What can hang from each mark
Z83: Z227
Z525: Z228
Z104: Z228
Z811: Z228
Z228: Z104 Z350 Z525 Z725 Z811
Z227: Z83 Z725
Z725: Z228

Each row was made from one small tree. The marks that hang from a mark follow it in brackets, in the order of their numbers. Every link used is in the known rows. Write each row's tree.
Known rows
Z725(Z228(Z350)): [-39  10  10 -23  20  46  -6  16  39   1 -26  28  -5  -1  -4]
Z83(Z227(Z725(Z228(Z350 Z525 Z811)))): [-81  24  19 -49  11  41   7 -38  56  24  -7  37 -11   1  18]
Z104(Z228): [-29 -22 -18 -10   2  61  17  48  18 -10 -32  26  15  15  -1]
Z811(Z228(Z104 Z350 Z525 Z725)): [-44  32   4 -48   9  49   9  -6  36  33 -77  36 -17 -26  20]
Z83(Z227(Z725(Z228))): [-69  -2   8 -25   9  46  38   0  37 -16 -20  33  -8  36  -9]
Z104(Z228(Z350 Z525 Z725 Z811)): [-62   9   4 -48  -1  55   5   1  42  34 -38  29   6 -26  30]
Z811(Z228(Z104 Z350 Z725)): [-32  24   5 -28  17  53   0  -3  36  20 -75  33  -8 -30   7]
Z227(Z83 Z725(Z228(Z104 Z525))): [-73  36  14 -60  11  58  20 -18  35   6 -47  39 -25   7  15]
Z525(Z228(Z350 Z725 Z811)): [-58  18  11 -41  22  52 -23 -25  60  33 -32  36   7 -28  13]
Z227(Z83 Z725(Z228(Z104 Z525 Z811))): [-79  39  13 -68  11  59   0 -29  43  26 -37  36 -16 -14  24]
Z228(Z104 Z525 Z811): [-53  20   0 -40   2  54 -27   5  35  34 -52  19   0 -31  20]
Z227(Z83): [-32 -14  -9  -1  22  57 -24  28  21   3 -23  50   9   8  -7]
Z725(Z228(Z104 Z350 Z525 Z811)): [-59  43  21 -57  10  45 -18 -10  52  39 -40  19 -11 -39  29]
Z811(Z228(Z725)): [-34 -13 -22 -27  11  55  22  33  23   9 -58  37   1   6 -10]
Z811(Z228): [-14 -18 -32 -14  15  55   1  42  19   4 -38  38   7  12 -15]
Z725(Z228(Z350 Z525)): [-50  17   8 -44  13  43   3  14  40  15 -29  31 -14   3   8]
Z811(Z228(Z350 Z525)): [-20   4 -20 -30  17  49 -10  15  29  24 -36  45  -5  -1   3]

Write each row's tree
[-56  36  25 -39  19  51  -4 -26  55  19 -65  30  -9 -27  16]	Z525(Z228(Z104 Z350 Z725))
[-63   9   1 -42  22  62  -7 -15  40   9 -12  42  -1   4  -1]	Z227(Z83 Z725(Z228(Z811)))
[-70   4  -4 -47   1  52  -5   8  35  34 -49  27   1 -16  13]	Z228(Z525 Z725 Z811)
[-57  32  25 -28  15  55 -36 -26  49  34 -65  21   1 -56  18]	Z228(Z104 Z350 Z725 Z811)
[-52  21  15 -31  31  57  -6 -27  40  -3 -19  49 -13   9  -5]	Z227(Z83 Z725(Z228(Z350)))
[-56   5   4 -40  -1  54  26  12  33  15 -49  32  -3  -4  22]	Z104(Z228(Z350 Z525 Z725))
[-68  39  24 -49   7  51 -26 -28  49  47 -67  23  -8 -53  31]	Z228(Z104 Z350 Z525 Z725 Z811)
[-65  28  14 -51  23  54   2 -31  41  10 -21  51 -22  13   8]	Z227(Z83 Z725(Z228(Z350 Z525)))
[-62  40  25 -47  20  53 -25 -37  64  38 -54  28   0 -49  25]	Z525(Z228(Z104 Z350 Z725 Z811))
[-51  10  11 -22  18  54 -33 -14  45  29 -43  29   7 -35   6]	Z228(Z350 Z725 Z811)
[-43  32  23 -29  17  47  -7   5  43   6 -49  20 -11 -21   7]	Z725(Z228(Z104 Z350))
[-58  24  15 -38  31  59 -27 -39  49  16  -8  46  -4 -12   4]	Z227(Z83 Z725(Z228(Z350 Z811)))
[-62  -9 -10 -43 -10  57  47  36  23   7 -53  27   0  12  16]	Z104(Z228(Z525 Z725))
[-28  -5  -4 -14  11  60 -24  12  38  16 -17  28  21 -23  13]	Z104(Z228(Z350 Z811))
[-72  20  21 -29   6  47  37 -13  41 -11 -42  24 -15  15   3]	Z83(Z227(Z725(Z228(Z104))))
[-40  10 -10 -43  12  48  11   7  33  29 -56  45 -10  -6   8]	Z811(Z228(Z350 Z525 Z725))
[-75  17   0 -64  14  59   2 -17  40  22 -15  44 -10   6  11]	Z227(Z83 Z725(Z228(Z525 Z811)))
[-43  12  -1 -30  14  51 -45  -6  41  37 -26  33   4 -26  14]	Z228(Z350 Z525 Z811)
[-68  -6 -10 -53  -9  58  26  26  31  26 -43  25   9 -10  25]	Z104(Z228(Z525 Z725 Z811))
